Each row was made from one walk, in order. Every step used is in the known rows, and no mark comes twice. Write each row's walk.
Known rows:
musel -> balavos -> dape: -10 26 4 3 -19 -20 17 -9 -5 1 1 5 -4 16 18 24 -2 7 -18 -8 -2 11 -10 12 -20 32 -4 -6 -9 -13 -21 19 -28 20 6 14 -10 -35 11 14 13 -4 -12 -16 4 22 -33
kasis -> voduma -> lesiv -> segodet -> nidi: 36 13 -12 26 -17 37 11 1 -13 -19 -23 18 -4 6 -4 14 -16 12 -14 -38 -19 0 -3 -3 -31 25 -3 -1 7 -5 -1 23 -10 26 -13 51 29 -33 -22 16 24 -17 10 4 4 27 -1
voduma -> ridul -> mapu: 18 28 0 9 -14 12 0 0 -13 4 6 -3 -2 17 26 4 1 13 -11 3 -12 18 4 2 -14 31 4 -2 -1 -4 -10 19 2 21 11 18 18 0 -10 -11 20 -9 -3 -31 0 16 -37
dapodaz -> voduma -> ridul -> mapu -> zovag: 16 37 3 1 -7 6 11 4 -7 10 11 -8 -12 23 35 1 6 17 -17 4 -10 20 2 -5 -8 20 2 2 -12 -7 -24 18 19 12 18 36 6 6 -19 11 18 -8 5 -43 4 16 -28
mapu -> ridul -> voduma: 19 24 -3 8 -22 3 -3 -2 -6 7 -7 2 -10 12 23 -3 -1 14 -10 0 -8 12 4 -2 -10 17 1 9 -23 -7 -17 21 -5 18 -3 24 10 -9 -5 23 22 2 13 -24 4 17 -29
kasis -> fefiv -> zifaf: 10 4 -6 -7 -17 -24 -8 0 0 10 -23 6 -4 14 17 -2 1 5 4 -10 -24 4 -1 11 -21 24 -6 15 5 -8 -9 -6 -23 27 -2 -12 18 -9 9 22 19 -7 8 -38 8 12 -16
zifaf -> novof: 6 5 -3 -6 -15 -15 0 -8 -2 3 -12 6 -4 9 11 4 -1 4 -9 -18 -12 8 -4 8 -22 29 -2 15 -8 0 -17 0 -17 24 0 5 7 -2 4 17 17 -8 5 -24 8 22 -17
bodize -> modugo -> voduma -> dapodaz -> dape -> balavos -> musel: -7 26 4 -9 -23 -38 21 0 8 -5 10 -4 2 18 52 19 5 1 -20 -7 -9 10 5 5 -16 59 13 1 16 -27 2 11 -18 34 11 38 -8 -5 18 28 8 -1 -8 -12 7 25 -34
musel -> balavos -> dape -> dapodaz -> voduma -> lesiv -> segodet -> nidi: 4 31 0 22 -16 2 32 0 -14 -14 -17 10 0 16 6 44 -10 15 -18 -29 -1 1 -6 2 -23 47 -4 -14 -16 -15 -18 34 -7 22 8 61 -9 -49 -12 62 13 -9 -10 -1 -1 25 -6
novof -> zifaf -> fefiv: 9 -5 -8 -10 -15 -30 -9 -15 7 14 -7 6 2 3 16 8 8 2 -3 -15 -16 5 -9 9 -22 40 -5 12 -10 3 -13 -5 -20 30 0 13 5 2 14 15 20 -5 1 -28 5 24 -13
bodize -> rase: 19 19 2 -3 -15 -6 -2 -4 -5 2 -9 3 -11 6 17 -4 -4 8 -15 -8 -8 11 -2 7 -15 32 -2 6 -5 -8 4 17 -6 23 8 31 6 9 3 -3 23 -3 11 -14 8 13 -17
segodet -> lesiv -> voduma: 26 25 0 5 -20 1 7 4 -10 -9 -13 9 -4 20 0 23 -11 11 -11 -35 -12 5 -11 6 -19 14 -10 3 -11 -3 -16 16 -12 25 -7 26 18 -6 9 27 24 -2 15 0 2 18 -5
novof -> zifaf -> fefiv -> kasis -> voduma -> dapodaz -> dape: -7 -7 -5 -19 -25 -42 -12 -29 13 10 -1 5 2 16 28 15 7 -8 -9 -34 -14 1 4 6 -27 64 7 21 20 -2 -4 -12 -39 37 3 22 -1 -25 15 20 12 -7 -10 -24 -1 48 -3
lesiv -> voduma -> dapodaz -> dape: 13 26 5 -3 -24 -17 8 4 1 -8 2 4 -4 19 13 22 -10 -1 -16 -32 -11 6 -4 11 -22 36 1 2 0 -6 -12 9 -16 22 3 21 8 -4 19 31 13 6 3 -2 -3 29 -20
bodize -> modugo -> voduma -> ridul -> mapu -> zovag: 24 46 -4 2 0 6 5 8 -1 9 10 -9 -10 16 49 -8 16 17 -14 19 -23 24 11 -2 -8 30 6 0 7 -17 7 5 16 24 13 51 15 23 -6 -16 22 -6 0 -40 12 17 -32
ridul -> voduma -> lesiv: 21 16 -3 13 -10 11 0 4 -4 -1 -9 7 -7 2 10 -5 -2 13 -1 -9 -16 8 -3 3 -17 12 5 -3 -15 -10 -7 17 -2 22 -8 49 8 -1 -14 27 21 -3 2 -21 4 7 -28
rase -> bodize -> modugo: 16 22 0 -7 -7 -13 4 3 4 0 -8 -3 -14 8 29 -1 0 9 -14 0 -16 13 6 3 -7 25 -5 1 -7 -10 9 7 -3 25 7 40 5 21 4 -11 24 -9 5 -19 11 30 -33
novof -> zifaf: 9 2 -3 -4 -19 -18 -5 -8 3 6 -9 6 -3 6 16 8 2 4 -6 -13 -13 7 -10 7 -19 27 -3 6 -14 -1 -14 6 -16 23 -2 10 7 -1 8 19 19 -6 -1 -18 6 16 -15
zovag -> mapu -> ridul -> voduma -> dapodaz -> dape: 14 33 1 7 -26 -9 7 -11 11 6 -3 -4 -7 19 46 -4 -3 13 -20 -6 -2 14 15 5 -12 38 9 8 2 -18 -7 13 -3 14 6 57 3 -21 -12 26 16 7 23 -21 -5 19 -30
modugo -> bodize: 9 22 6 -1 -11 1 3 2 3 -4 5 4 -7 10 13 -1 3 7 -17 -16 -14 14 -3 2 -22 16 -11 -6 -11 -9 -4 22 -16 23 -2 9 13 -6 11 13 20 -4 9 -14 11 10 -14
mapu -> ridul -> voduma -> dapodaz: 19 24 0 13 -25 -9 -5 -4 -8 7 2 1 -5 16 32 -5 -6 7 -9 -3 -10 10 7 -1 -7 34 7 14 -15 -11 -7 17 -4 22 3 26 11 -7 1 32 17 5 22 -16 1 26 -19
mapu -> zovag: 9 22 -1 -1 -12 -5 2 -3 0 3 2 3 -12 12 25 0 0 12 -13 -8 -13 14 -8 2 -17 10 -9 9 -11 -6 -13 6 -9 17 0 21 4 -9 -9 11 20 -6 7 -24 8 15 -19
rase -> bodize -> modugo -> voduma: 25 28 1 -12 -2 -9 3 11 10 2 -10 -4 -13 4 30 -3 9 10 -14 4 -22 16 10 1 -11 19 -2 -6 -9 -15 13 9 -1 31 3 39 9 37 13 0 21 -5 -2 -26 18 23 -21
novof -> zifaf -> fefiv -> kasis -> voduma -> lesiv -> segodet -> nidi: 23 -7 -17 10 -14 7 -5 -16 -2 2 -25 18 1 -1 4 15 -1 5 -1 -46 -24 -6 -1 -1 -32 57 -5 15 17 1 1 -7 -21 39 -17 55 17 -32 -10 29 26 -19 2 -7 5 41 24
kasis -> fefiv: 13 15 -4 -7 -19 -14 -3 4 -9 2 -12 5 -5 11 16 3 -2 10 -5 -12 -19 6 -3 10 -22 20 1 4 1 -3 -9 4 -19 25 -1 -2 15 -14 8 14 19 -7 4 -32 8 10 -26
fefiv -> kasis -> voduma: 0 12 -4 -12 -19 2 -7 -13 -3 -4 -8 6 -6 15 12 14 0 5 -12 -22 -13 6 5 -2 -24 17 2 10 -2 -5 -18 13 -33 30 -4 0 12 -19 -3 7 20 -17 -15 -19 9 25 -15
nidi -> segodet -> lesiv -> voduma -> ridul -> mapu: 39 41 -1 25 -20 28 11 7 -19 -7 0 5 0 24 12 24 -12 17 -12 -29 -15 10 -5 3 -14 41 -6 -4 10 -4 -1 20 7 27 1 68 28 -14 -4 12 29 -7 13 1 -5 23 -11
nidi -> segodet: 17 17 -3 10 -22 11 5 -1 -7 -7 -2 7 -3 4 10 11 -8 11 -13 -21 -15 7 -11 4 -21 19 -6 0 -4 -3 -5 16 -12 28 -2 41 13 -13 -3 15 21 -11 5 -7 8 18 -19
voduma -> dapodaz -> dape -> balavos -> musel: -14 16 8 -2 -32 -35 18 -8 2 -5 12 2 3 23 43 24 -8 -1 -19 -20 1 8 -4 6 -19 56 5 5 10 -17 -13 15 -27 24 8 19 -11 -36 5 33 8 -1 -5 -8 -4 26 -34
balavos -> dape: 3 22 1 4 -17 -10 9 -4 -6 -1 1 6 -6 13 14 17 -3 6 -15 -9 -8 9 -7 7 -20 18 -2 -6 -10 -10 -21 17 -22 22 2 9 -2 -15 8 14 15 -6 -6 -18 7 19 -30
zovag -> mapu -> ridul -> voduma -> dapodaz -> dape -> balavos -> musel: -7 33 4 5 -32 -25 21 -12 14 5 7 -4 -1 28 64 14 -4 10 -23 -5 7 12 15 4 -8 64 12 9 7 -29 -18 17 -14 17 6 54 -14 -45 -13 39 14 5 12 -14 -9 18 -39
fefiv -> kasis -> voduma -> lesiv: 3 11 -4 2 -10 15 -1 -12 0 -6 -7 11 -7 7 2 7 -1 5 -7 -27 -17 4 5 -1 -24 13 6 7 2 -8 -12 11 -24 32 -5 18 15 -30 -12 7 21 -18 -15 -18 7 27 -13
lesiv -> segodet: 23 18 -5 7 -20 12 4 2 -13 -7 -10 5 -4 4 15 9 -8 11 -15 -20 -15 7 -10 3 -21 24 -8 4 -8 -1 -10 17 -9 23 -7 27 12 -3 -4 23 19 -10 6 -9 9 19 -11
nidi -> segodet -> lesiv -> voduma -> ridul: 32 33 -3 28 -22 34 7 9 -15 -9 1 11 -2 17 3 19 -14 12 -13 -36 -16 5 -9 7 -15 31 -5 -4 0 -7 -11 19 -3 29 -1 56 27 -16 15 20 28 -8 16 6 -3 29 -4
musel -> balavos -> dape -> dapodaz: -21 27 3 -1 -20 -25 11 -13 -4 -5 1 4 3 25 23 41 0 7 -18 -5 3 9 -4 10 -20 44 -1 -9 -17 -15 -22 22 -35 23 13 10 -15 -44 9 22 12 -4 -29 -13 -2 18 -34
voduma -> dapodaz -> dape: 5 17 4 1 -26 -17 5 -6 -1 -4 3 1 -3 13 25 7 -7 2 -16 -20 -8 9 -4 7 -22 30 3 5 6 -6 -2 12 -16 22 8 23 6 -12 6 20 9 1 6 -14 0 26 -25
fefiv -> kasis -> voduma -> lesiv -> segodet -> nidi: 25 13 -11 19 -17 35 4 -4 -14 -14 -24 16 -5 3 -1 14 -12 11 -8 -43 -20 -1 2 -6 -30 28 -4 6 14 -5 -1 15 -16 32 -17 49 23 -37 -25 24 25 -21 3 2 8 32 10
musel -> balavos -> dape -> dapodaz -> voduma -> lesiv: -18 29 6 5 -8 -17 26 -8 -1 -6 1 5 -1 20 9 36 1 9 -17 -13 2 5 -3 7 -17 33 6 -14 -26 -19 -29 30 -15 22 19 31 -16 -41 0 44 9 -6 -28 -21 -2 20 -29
nidi -> segodet -> lesiv -> voduma -> dapodaz -> dape -> balavos: 13 26 4 11 -36 -9 22 1 -5 -15 -5 8 -1 27 23 37 -19 4 -21 -51 -6 1 -16 6 -20 55 -5 3 20 -10 1 16 -13 34 3 70 9 -41 9 47 18 2 17 18 -8 32 -4
rase -> bodize -> modugo -> voduma -> dapodaz: 25 28 5 -8 -4 -21 0 8 8 3 -1 -5 -8 9 39 -5 5 3 -13 0 -24 14 13 1 -8 35 5 -2 1 -19 23 7 0 35 9 40 10 38 20 8 17 -2 5 -18 15 32 -11
fefiv -> kasis -> voduma -> ridul -> mapu: 7 25 -3 -2 -15 17 -7 -10 -11 2 3 -1 -3 23 26 12 4 8 -12 -7 -13 14 15 -5 -17 36 10 6 9 -6 -14 16 -16 28 6 12 18 -17 -13 -14 21 -18 -18 -31 2 27 -27

Which walk is each row?
-15 43 7 1 -14 -15 20 -7 -11 2 10 -7 3 37 33 42 7 13 -21 7 7 16 7 3 -11 56 10 -16 -18 -16 -31 36 -7 18 31 23 -13 -29 -1 23 10 -6 -31 -33 -6 21 -43 => musel -> balavos -> dape -> dapodaz -> voduma -> ridul -> mapu
22 23 -4 22 -13 15 2 0 -2 5 -6 7 -11 4 14 -11 -3 14 -5 -4 -12 9 3 -1 -10 12 5 6 -20 -11 -10 18 4 20 -4 42 14 -18 -14 22 23 0 13 -23 1 18 -27 => mapu -> ridul -> voduma -> lesiv
6 33 3 -3 -12 2 4 -1 -12 -1 4 -9 3 28 26 24 5 14 -14 4 -3 15 11 -5 -11 34 11 -6 -22 -6 -25 33 6 21 25 18 8 3 -11 21 15 -8 -18 -36 -3 12 -38 => dape -> dapodaz -> voduma -> ridul -> mapu
-3 -3 -11 -8 -16 -6 -21 -21 5 16 4 6 2 11 20 8 12 -2 -5 -18 -17 4 8 4 -21 54 9 14 3 -4 -22 -5 -31 37 3 5 12 -14 19 -1 22 -17 -16 -35 0 44 -8 => novof -> zifaf -> fefiv -> kasis -> voduma -> ridul
12 30 -3 6 -16 6 9 -12 8 4 -4 0 -7 10 27 1 -1 15 -21 -4 -5 13 10 6 -12 14 -2 8 -11 -11 -20 15 -5 18 4 18 14 -23 -11 -2 23 -6 16 -22 3 17 -24 => zovag -> mapu -> ridul
-8 14 4 -4 -30 -26 12 -6 1 -4 2 -1 -2 19 37 18 -6 -1 -19 -18 -3 9 -7 5 -20 44 5 5 9 -10 -7 16 -18 28 12 23 0 -28 5 26 9 1 1 -14 -4 26 -31 => voduma -> dapodaz -> dape -> balavos
23 18 -3 18 -25 13 7 -5 -14 -10 -11 9 -1 10 8 12 -13 15 -12 -32 -13 5 -16 2 -19 18 -11 4 3 -3 2 19 -10 30 -5 60 18 -24 -8 23 23 -12 22 0 5 19 -4 => nidi -> segodet -> lesiv
20 30 6 -12 -10 -26 7 8 14 1 -3 -7 -12 11 43 -2 5 3 -19 -5 -19 15 12 3 -12 37 4 -4 10 -19 25 5 -3 30 11 54 3 26 19 9 13 2 4 -21 10 35 -22 => rase -> bodize -> modugo -> voduma -> dapodaz -> dape
19 31 -4 6 -18 6 4 -6 6 7 -10 -2 -9 12 34 -3 1 19 -15 3 -6 14 13 2 -9 18 3 6 -16 -14 -19 18 -2 15 -2 43 8 -12 -18 17 24 -1 18 -25 2 7 -30 => zovag -> mapu -> ridul -> voduma
-3 -6 -7 -16 -15 -33 -15 -20 7 18 -6 4 1 0 20 8 12 1 2 -19 -18 4 -5 7 -21 45 -6 18 -4 3 -13 -12 -26 36 -4 12 -1 -1 13 22 20 -10 -6 -30 8 29 -1 => novof -> zifaf -> fefiv -> kasis
27 29 3 17 -32 -1 16 1 -7 -15 -2 10 0 21 10 27 -19 6 -18 -52 -12 1 -13 8 -21 41 -7 3 17 -6 6 12 -11 28 -1 72 14 -25 10 43 18 2 23 17 -5 33 1 => nidi -> segodet -> lesiv -> voduma -> dapodaz -> dape
22 31 -5 20 -9 19 8 -5 10 5 -9 3 -10 4 25 -12 -1 20 -10 -1 -10 11 12 4 -10 13 7 3 -12 -18 -13 16 7 17 -3 60 13 -22 -26 16 26 -3 18 -25 -1 9 -28 => zovag -> mapu -> ridul -> voduma -> lesiv
0 23 6 -8 -28 -25 15 4 3 -8 2 2 -3 25 26 33 -9 -3 -19 -30 -4 5 -7 8 -20 50 3 2 4 -10 -17 14 -17 28 8 19 3 -21 19 36 13 8 -4 -1 -6 27 -26 => lesiv -> voduma -> dapodaz -> dape -> balavos
12 19 2 1 -28 -18 -1 -2 -3 -1 -1 0 -5 16 32 3 -4 7 -10 -13 -9 11 0 4 -19 35 8 2 1 -8 -1 15 -14 20 1 47 -2 -2 -1 38 10 6 8 -18 0 17 -32 => ridul -> voduma -> dapodaz -> dape
20 22 3 -1 -15 -10 -3 2 -2 0 3 2 2 9 23 3 1 3 -10 -11 -19 10 1 3 -21 22 6 -1 -4 -12 -1 16 -12 33 2 10 16 15 16 30 11 0 2 -18 12 17 -4 => modugo -> voduma -> dapodaz
32 46 1 15 -10 13 8 6 -12 3 4 1 -8 33 27 13 -4 18 -13 -17 -13 17 -3 0 -10 31 -8 5 4 -7 -9 10 10 16 4 51 19 -9 -10 5 28 -2 17 -16 -5 20 -11 => segodet -> lesiv -> voduma -> ridul -> mapu -> zovag
33 27 2 20 -25 2 10 1 -14 -13 -3 11 3 19 6 24 -21 6 -11 -47 -17 0 -12 7 -17 39 -8 6 7 -6 3 14 -8 34 -3 56 21 -14 11 42 22 -3 25 20 0 29 11 => nidi -> segodet -> lesiv -> voduma -> dapodaz
18 31 3 1 -12 9 10 4 -13 5 5 -6 -5 19 22 8 4 14 -14 1 -9 16 5 -3 -11 24 9 -4 -15 -4 -25 28 13 19 18 21 13 12 -9 11 16 -10 -1 -38 3 16 -35 => dapodaz -> voduma -> ridul -> mapu
-1 30 1 3 -30 -17 14 -10 13 6 -4 -6 -7 24 59 7 -3 10 -23 -3 4 13 12 2 -9 51 12 8 7 -21 -12 19 -5 19 10 57 -3 -37 -13 31 15 8 17 -20 -9 19 -36 => zovag -> mapu -> ridul -> voduma -> dapodaz -> dape -> balavos
36 17 -8 30 -15 29 11 7 -15 -12 -20 14 -4 -4 0 7 -15 15 -8 -32 -19 3 -10 1 -26 23 -9 -1 2 -4 3 17 2 25 -13 55 23 -20 -21 28 23 -12 19 2 6 21 0 => voduma -> lesiv -> segodet -> nidi
32 41 2 -2 2 5 1 14 2 9 1 -11 -10 13 45 -5 13 13 -14 18 -22 24 20 -3 -4 38 6 -11 4 -17 18 12 16 29 14 50 16 40 3 -22 23 -7 -6 -38 11 26 -33 => rase -> bodize -> modugo -> voduma -> ridul -> mapu
-9 14 1 -9 -28 -14 14 -2 2 -4 -7 1 -8 15 29 21 -2 6 -20 -15 -1 10 -10 5 -23 26 -1 0 1 -7 -16 19 -19 24 6 20 -1 -30 -1 15 14 -2 -8 -21 -1 18 -41 => dapodaz -> dape -> balavos
6 24 5 2 -31 -22 18 0 -4 -10 -7 5 -2 31 25 34 -14 2 -19 -41 -3 4 -12 6 -19 47 -1 5 12 -10 -8 17 -16 30 6 38 7 -32 14 41 15 6 14 5 -9 29 -11 => segodet -> lesiv -> voduma -> dapodaz -> dape -> balavos
38 48 -1 25 -14 25 12 7 -14 -2 6 4 -7 29 25 17 -9 20 -15 -26 -17 13 -8 0 -11 40 -11 2 12 -7 0 10 13 20 2 81 21 -18 -15 11 31 -6 20 -5 -4 23 -4 => nidi -> segodet -> lesiv -> voduma -> ridul -> mapu -> zovag
7 28 -1 14 -10 8 21 0 -9 -13 -6 7 -2 12 9 30 -6 10 -18 -21 -7 1 -5 1 -19 29 3 -12 -23 -12 -24 29 -4 23 9 46 -7 -21 -8 58 14 -11 -18 -12 2 19 -12 => balavos -> dape -> dapodaz -> voduma -> lesiv -> segodet
-9 32 3 4 -15 0 9 -1 -9 -2 11 -1 0 25 20 29 2 8 -19 -1 1 10 6 2 -12 31 13 -15 -30 -15 -39 34 -12 21 25 7 -5 -10 15 33 12 -9 -23 -30 -2 23 -36 => balavos -> dape -> dapodaz -> voduma -> ridul
26 31 -1 18 -18 20 2 9 -14 -4 0 7 -3 21 5 15 -9 11 -12 -28 -12 8 -5 7 -13 23 -1 -1 -8 -8 -20 19 -6 25 0 22 25 -6 18 15 24 -5 13 -6 -4 27 -11 => segodet -> lesiv -> voduma -> ridul
-22 36 6 4 -17 -9 17 -5 -7 0 13 -1 1 29 23 37 4 8 -22 -1 7 11 3 7 -12 45 11 -16 -28 -19 -40 35 -17 20 28 12 -14 -32 17 32 9 -8 -28 -28 -5 27 -37 => musel -> balavos -> dape -> dapodaz -> voduma -> ridul
-5 31 3 13 -12 -2 29 -4 -7 -11 -5 6 -1 16 12 39 -5 11 -21 -21 -1 3 -7 6 -19 45 1 -12 -20 -16 -25 30 -10 22 12 51 -16 -42 -5 57 11 -9 -23 -11 -1 24 -15 => musel -> balavos -> dape -> dapodaz -> voduma -> lesiv -> segodet
2 -9 -11 -8 -7 -13 -11 -24 13 10 -8 13 -1 2 6 7 9 -1 0 -30 -21 -2 2 4 -26 41 4 16 6 -3 -10 -10 -28 39 -6 25 9 -25 2 11 22 -16 -15 -27 4 36 0 => novof -> zifaf -> fefiv -> kasis -> voduma -> lesiv
-1 39 4 2 -12 -5 13 -3 -13 0 9 -6 1 32 29 34 5 12 -18 7 1 15 10 -2 -10 42 12 -15 -20 -13 -31 34 -1 20 28 20 -5 -7 -4 26 13 -7 -26 -35 -3 17 -42 => balavos -> dape -> dapodaz -> voduma -> ridul -> mapu
16 21 -3 9 -10 14 13 1 -8 -14 -10 4 0 8 6 21 -6 12 -14 -23 -11 1 -4 -1 -19 23 2 -3 -26 -6 -19 28 4 26 7 44 6 -10 -15 55 17 -11 -10 -13 2 15 -8 => dape -> dapodaz -> voduma -> lesiv -> segodet
14 17 2 4 -6 6 15 2 -2 -3 -5 5 -9 2 -2 3 -2 10 -10 -19 -13 6 -6 2 -18 1 4 -3 -23 -6 -23 23 6 23 6 28 9 -1 -8 33 16 -10 3 -26 8 15 -20 => dapodaz -> voduma -> lesiv
15 11 -5 8 -10 18 5 -6 0 -11 -7 13 -5 9 -2 6 -5 7 -13 -21 -15 5 1 2 -25 8 7 0 -4 -9 -12 18 -18 26 -2 22 21 -27 -9 -1 20 -14 -8 -16 3 22 -25 => kasis -> voduma -> lesiv
27 19 -2 13 -10 21 19 6 -8 -8 -10 6 -8 -1 2 4 -8 12 -14 -27 -16 3 -10 1 -20 11 -1 -1 -18 -5 -19 25 11 22 -1 47 11 -1 -13 45 17 -12 8 -16 9 20 -6 => dapodaz -> voduma -> lesiv -> segodet
10 23 1 4 -15 15 6 6 -9 3 7 -1 -7 12 13 4 1 10 -15 -7 -8 11 1 2 -12 11 9 -4 -25 -7 -35 28 3 21 15 9 12 9 10 21 15 -10 2 -33 5 23 -28 => dapodaz -> voduma -> ridul
33 39 1 15 -16 15 6 7 -18 -2 -2 2 -1 28 15 20 -6 15 -11 -20 -12 13 -1 3 -12 34 -2 -2 1 -4 -11 19 3 23 4 35 25 -3 -1 5 25 -3 10 -12 -5 20 -17 => segodet -> lesiv -> voduma -> ridul -> mapu
17 17 1 3 -22 -14 -7 -2 -9 1 -1 1 -2 14 28 0 -5 7 -3 -7 -14 10 0 2 -15 32 7 5 -10 -9 -4 16 -10 25 -1 32 6 10 1 37 15 1 10 -15 4 14 -22 => ridul -> voduma -> dapodaz
